Known rows, with every way that one mark hangs from another:
(F (Y G)): .03 -.01 .07 -.11 -.21 -.06 -.01 -.24 -.01 -.07 -.07 .08 -.23 -.11 -.40
 -.06 -.20 -.35 .01 .17 -.09 .13 -.18 -.04 -.13 -.06 -.12 .06 -.25
(G (Y Q)): .19 -.16 .10 .14 -.05 .32 .04 -.08 .12 -.19 .08 .05 -.04 .05 .10 .07 .28
 -.05 .00 .17 -.28 -.04 -.59 .35 -.30 -.06 .23 -.27 .22
(S B (Y D)): .29 -.49 .47 -.11 .14 -.18 .54 .25 .21 .09 .15 -.04 .12 -.18 .00 .05
 -.07 -.25 -.04 .17 -.28 -.02 -.16 .17 .17 -.10 -.20 .21 -.02
(Y E G Q (S B) X): -.08 .50 -.08 .12 .12 .04 -.24 .24 -.03 .12 .21 -.53 -.27 .11 .03 -.29
 .41 .10 -.01 .44 -.24 .23 .22 .00 .04 -.56 .36 .53 -.09
(Q C (Y F (G (B D)) S)): .34 .06 -.27 -.49 -.05 .01 -.38 -.17 .26 -.11 -.91 .30 .20 -.25 -.22
 -.24 -.41 .14 .10 -.14 .51 -.03 .37 -.56 -.09 .05 .14 -.14 -.40
(E (Y G)): .08 -.06 .13 .02 .06 .10 -.16 -.38 .01 .03 .13 -.15 -.38 -.12 -.25 -.27
 -.06 -.23 -.12 .16 -.05 .27 -.28 -.04 -.24 -.07 -.10 .22 .02
(D (Y F G S)): .26 .36 .15 -.35 .01 -.13 -.06 -.05 .12 -.18 -.32 .09 -.04 .20 -.01 -.49
 -.27 .26 .15 -.04 .38 .20 .50 -.57 -.26 -.07 .32 .13 -.51
(C (Q (Y E))): -.01 -.51 .11 .09 .05 .08 .14 -.13 .11 .23 .21 -.03 -.24 .06 -.22 .31
 .40 -.29 .12 .01 -.09 -.17 -.41 .26 -.12 -.07 -.38 -.41 .25
(Q C Y): .05 -.49 .09 .05 .13 .20 -.12 -.23 .33 -.24 -.18 .22 -.44 -.17 -.21 .14
 -.12 -.31 -.17 -.20 -.04 -.19 -.26 .25 -.18 .18 .14 -.37 -.18
(F (Y Q)): -.11 -.02 .06 .20 -.18 .16 .14 .01 -.01 -.28 .17 .21 -.16 -.04 -.02 .05
 .16 -.21 .07 .17 -.37 -.16 -.44 .40 -.13 -.01 -.13 -.12 .03
(C (Q (Y X))): -.03 -.30 -.16 .08 .46 .15 -.03 -.01 .20 .04 .23 -.13 -.08 -.10 -.50 .43
 .20 -.13 -.08 -.34 .09 -.16 -.50 .40 -.24 -.21 -.11 -.17 -.04
(B D (S (Y (E C) G X))): .11 .28 -.35 .33 -.11 -.35 -.26 -.46 -.19 .26 .02 -.10 .19 -.02 -.01 .26
 .22 .36 -.21 .40 .47 .17 .26 -.06 .03 .24 .11 -.05 .18
(E (Y (D B) Q S)): .02 .05 .06 .11 -.11 .39 .19 .24 .13 -.22 .06 .27 .35 -.10 .35 -.70 .24
 .09 .21 .35 -.24 .06 -.29 .36 .29 -.09 -.26 .51 .23
(E (Y Q S X)): -.11 .39 -.01 .50 .36 .49 -.19 .04 -.10 -.30 .30 -.11 -.24 .19 .16 -.38
 .35 .27 .03 .05 -.09 .02 -.17 .42 -.28 -.24 -.01 .30 .13
(B D (G (Y E F)) S X): .33 .14 -.19 .21 -.41 -.25 -.01 -.43 -.61 .52 -.41 -.11 .23 .11 .19 .44
 .08 -.14 -.35 -.15 .41 .20 -.10 -.53 .14 .90 .05 -.81 .34
(Y (D B) E F X): -.51 .00 -.06 -.07 -.39 -.20 .17 .25 .12 -.02 .06 .11 -.01 .02 .46 -.03
 -.13 .05 -.34 -.06 -.20 -.13 .55 -.08 .44 .44 -.11 .18 -.23
(X (Y F G S)): .11 .13 .13 -.24 .11 .24 -.09 .03 -.10 -.09 -.18 .01 .01 .12 .12 -.17
 -.23 .07 .03 -.13 .40 -.12 .26 -.35 -.39 -.25 .04 -.04 -.27
(G B (Y X)): .24 -.19 -.13 -.05 .10 .34 .00 -.13 .42 -.12 -.20 .09 -.18 -.16 -.35 .17
 -.05 -.10 -.17 -.04 -.04 .21 -.36 .05 .08 .08 -.04 -.40 .02
(E (C Q) (Y G)): -.04 .10 -.42 -.11 .25 .12 -.27 -.31 .10 -.04 .19 .02 -.08 -.22 -.45 .16
 -.05 .14 .08 .28 -.04 .29 -.50 .36 .15 -.16 .07 .06 .18
(C (Q Y)): .13 -.54 .01 -.05 .26 .20 .12 -.11 .28 .07 .10 .01 -.04 -.17 -.44 .36
 .24 -.28 .05 -.11 .04 -.16 -.68 .32 -.17 -.19 -.22 -.33 .05
(S B (Y E F)): -.01 -.21 .51 -.19 .19 -.19 .42 .19 .13 .23 .08 -.14 -.42 .06 .40 .28
 -.05 -.12 -.20 .06 -.40 -.25 .33 -.24 .04 .08 -.18 -.27 .03
(X (Y E F)): -.27 -.24 .26 .09 -.21 .08 .20 .07 -.16 .00 .12 .05 -.39 .17 .44 .27
 -.06 -.13 -.21 -.17 -.04 -.35 .20 -.11 -.22 .30 -.26 -.55 .07
(S (B G) (Y D E F Q)): -.16 -.13 .44 -.16 .03 -.51 .26 .35 -.22 .32 .18 -.27 .24 .16 .45 .09
 -.02 -.07 .12 .09 -.60 -.11 .30 -.19 .12 -.07 .10 .23 .35
(Y D E F Q S X): -.43 .43 .04 .33 -.21 .01 -.08 .31 -.30 -.20 .25 .00 .06 .51 .70 -.31
 .28 .48 .20 -.03 -.15 -.20 .78 .12 -.02 -.09 .15 .39 -.06
(B X): .06 -.11 -.02 .27 -.09 .15 .17 -.27 .17 -.01 .22 -.09 -.35 -.29 -.16 .24
 .05 -.31 -.21 -.13 .25 .04 -.41 -.06 .13 .36 .06 -.27 -.12
(G (Y D)): .28 -.39 .25 .03 -.23 .07 .26 -.09 .03 -.15 -.06 .22 .10 .10 .03 -.07
 .01 -.15 -.01 .07 -.14 .08 -.29 .29 -.05 .13 -.05 -.07 .03
(Q (Y F G)): -.03 -.09 .17 -.37 .10 -.20 -.19 -.32 .17 .08 -.12 -.05 -.23 -.11 -.27
 .07 -.24 -.16 -.07 -.29 .16 -.21 .08 -.43 -.42 -.07 .12 .05 -.27
(S (Y (D B) G)): .20 -.39 .21 -.35 -.13 -.15 .30 .03 .36 .16 .04 .05 .41 -.29 -.06 -.31
 -.24 -.18 .12 .24 .04 .07 -.03 -.16 .13 -.11 -.11 .49 .00
(X (Y D E F (G B) Q)): -.32 -.02 -.06 -.20 -.46 -.09 -.03 .22 -.13 .13 .13 .03 .30 .03 .30 -.20
 -.08 .08 .45 .00 -.13 -.13 .31 -.32 .05 -.17 -.11 .05 .33
(C (Q (Y D E S X))): -.08 -.12 .03 .28 .19 .04 .08 .18 -.17 .11 .19 .02 .14 .38 -.14 -.09 .40
 .11 .36 -.15 .11 -.12 .14 .40 .00 -.32 -.38 .17 .13
(X Y): .09 -.45 .21 .13 -.01 .28 .20 -.04 .09 -.13 .13 .04 -.19 -.14 -.04 .24
 .02 -.32 -.25 -.03 .13 -.16 -.49 .20 -.23 .08 -.20 -.39 .00

Rows:
.29 -.05 -.18 -.25 .60 .16 .05 .11 .50 -.07 -.19 .15 .03 -.26 -.54 .39
 .15 .03 -.01 .25 .01 -.05 -.60 .42 .41 -.33 -.01 -.16 -.07
(E (C (Q (Y (S B)))))
-.61 .75 -.40 .04 .10 -.28 -.49 -.02 -.23 -.29 .34 .04 .10 .04 .16 -.12
 -.29 .64 .10 -.16 -.23 -.01 .34 .22 .03 -.04 .42 .69 .05
(E C (Y D F G Q X))
-.45 .12 .04 .17 -.13 -.09 -.06 -.06 -.05 -.06 .18 -.10 -.55 .21 .35 .26
 .02 .08 -.39 -.17 -.12 -.15 .52 -.12 -.08 .31 .05 -.19 -.23
(Y E F X)
-.31 .11 -.10 .29 .17 .06 -.34 .03 -.10 .05 .36 -.29 -.33 .21 .26 -.09
 .06 .23 .24 -.01 -.26 -.06 .47 .16 -.39 -.27 .50 .16 .22
(S (Y E G (Q C) X))
-.33 .31 -.57 -.35 .51 -.21 -.46 -.16 .19 -.01 .04 -.04 .00 -.14 -.53
 .56 -.30 .36 -.03 -.42 .18 -.17 .04 .04 -.07 -.20 .36 .04 -.19
(E (C (Q (Y F G X))))
-.30 .38 -.10 -.06 .27 -.05 -.34 -.19 -.16 -.05 .16 -.24 -.40 .03 -.03
 -.09 -.31 .15 -.26 -.32 -.04 .08 .28 -.19 -.32 .00 .09 .29 -.21
(E (Y F G X))
.52 -.37 -.26 .05 -.46 .21 .04 -.33 .31 .05 -.44 .15 .34 -.51 -.20 .13
 .33 -.19 -.36 .51 .40 .31 -.53 -.14 .39 .40 -.25 -.50 -.09
(G (B D S))
-.10 .09 .17 .06 -.24 -.16 .02 -.02 -.37 .34 .25 -.08 .38 .29 .64 -.28
 .31 .27 .46 .19 -.12 -.11 .60 -.22 -.11 -.15 .10 .23 .38
(B (S (Y D E F G Q)))
-.28 -.15 .11 .06 -.19 .06 .18 .36 -.21 -.23 .26 .13 .34 .08 .49 .06
 -.06 .10 .10 -.27 -.12 -.44 -.02 .24 -.22 -.01 .00 -.01 .07
(X (Y D F Q))
-.11 .04 .14 -.19 .04 -.48 .06 .24 -.32 .24 -.16 -.23 -.03 .29 .09 .25
 -.27 -.11 -.35 -.17 -.49 .20 .32 -.15 .26 .22 .16 .04 .06
(S (B (G (Y D E F X))))
.10 -.13 .06 .31 -.28 .25 .39 .11 -.05 .15 .04 .21 .08 -.03 .05 -.21 .08
 -.20 .42 -.09 .41 .05 .04 -.21 .50 .20 -.57 -.33 .37
(G (B (X (Y D E S))))
.52 .15 -.02 -.28 -.28 -.13 .17 .04 .31 -.25 -.70 .41 .35 -.10 .01 -.28
 -.17 .30 .01 .03 .55 .15 .22 -.58 .07 .36 -.11 -.32 -.41
(G (B (D (Y F S))))
-.26 .08 .01 .07 .21 -.05 .06 .28 -.27 .10 .07 .11 .17 .46 .14 -.01 .18
 .30 .32 -.40 .09 -.29 .57 .15 -.04 -.19 -.30 .10 .00
(C (Q (Y D E F S X)))
.06 -.01 -.13 .31 -.21 -.35 .20 .20 -.46 .47 .17 -.52 .18 -.25 -.02 .52
 .16 -.45 -.32 -.01 .09 .05 -.69 -.09 .10 .35 .00 -.31 .48
(S (B D G (X (Y E Q))))
-.10 .25 -.35 .01 -.39 -.11 .10 .00 -.03 .06 .12 .16 .33 -.36 -.43 -.23
 -.19 -.23 .62 -.05 -.05 .15 -.30 -.15 .42 -.05 -.12 .26 .19
(F (Y D (G (B X)) Q))
.04 .57 -.14 -.17 -.10 -.38 -.17 .20 -.23 .20 -.30 -.40 -.05 .10 .16
 -.07 -.04 .22 -.43 .18 .17 .17 .69 -.46 -.02 -.05 .13 .35 -.48
(Y E F G (S (B D)) X)
-.10 -.15 .14 -.25 -.20 -.15 .05 .12 -.21 -.02 .05 .03 .24 .01 .12 -.06
 -.41 -.06 .03 -.26 .16 -.13 .23 -.20 -.23 -.06 .00 .16 -.19
(X (Y D F G))
-.30 .21 -.14 .35 .03 .12 -.01 .10 -.08 -.29 .30 .07 -.20 .01 -.09 .12
 .11 -.04 -.04 -.06 -.34 -.15 -.30 .47 -.17 -.05 -.03 .02 -.06
(F (Y Q X))
-.32 .19 -.17 .35 .09 -.09 -.12 -.15 -.02 -.38 .28 .23 -.16 -.05 -.10
 .04 -.16 .26 -.22 -.05 -.12 .10 -.06 .55 .28 .28 -.04 .31 .03
(E C (Y D X))
.10 -.29 .30 -.06 .41 -.41 .20 .22 .02 .18 .14 -.36 .19 -.11 -.29 .20
 -.21 -.28 -.26 -.06 -.23 .22 -.10 .03 .15 -.13 .06 .40 .00
(S (B G) (Y D X))
.26 -.05 .09 .24 .19 .27 .07 -.13 -.16 .09 -.03 -.14 -.04 -.08 -.26 .14
 -.09 -.36 -.06 -.26 .59 .11 -.46 -.23 -.02 .16 -.04 -.36 .16
(B G (X (Y S)))
.15 -.20 -.34 -.47 .09 .22 -.43 -.31 .40 .07 -.62 .26 -.07 -.37 -.30
 -.02 -.27 -.12 .04 -.15 .17 .06 .12 -.46 .23 .11 .21 -.47 -.17
(Q C (Y F (G (B S))))
.11 .25 -.11 -.01 .12 .15 -.24 -.06 .05 -.06 -.09 .02 .12 -.04 -.32 -.70
 -.11 .14 .29 .09 .17 .47 .21 -.13 .19 -.32 -.26 .63 -.02
(E (Y D (G B) S X))
-.07 .57 -.21 -.02 -.26 -.25 -.05 .21 -.01 -.19 -.25 .05 .10 .00 .53 .21
 .23 .49 -.26 .53 -.11 -.13 .26 .04 .36 .19 .28 -.03 -.11
(Y (E C) F Q (S (B D)))
-.10 .21 .06 .13 -.26 .28 -.06 .29 -.33 -.29 -.27 .41 .08 .61 .87 -.40
 .07 .44 .43 -.02 -.38 -.18 .67 .28 -.04 .06 .36 -.15 .16
(G (Y D E F (Q C) S))
.40 -.17 .04 -.42 .36 -.06 .10 .29 .11 .27 -.13 -.15 .45 -.13 -.58 -.21
 .08 -.17 .36 .14 .04 .16 -.28 .14 .13 -.72 -.12 .52 -.12
(C (Q (Y D G (S B))))
.56 -.16 .28 -.02 .11 .27 -.08 -.30 .00 -.07 -.42 .02 .00 .19 -.19 -.09
 .05 -.18 -.07 .21 .13 .33 -.35 -.10 -.14 -.04 .15 -.23 .07
(B (G (Y S)))
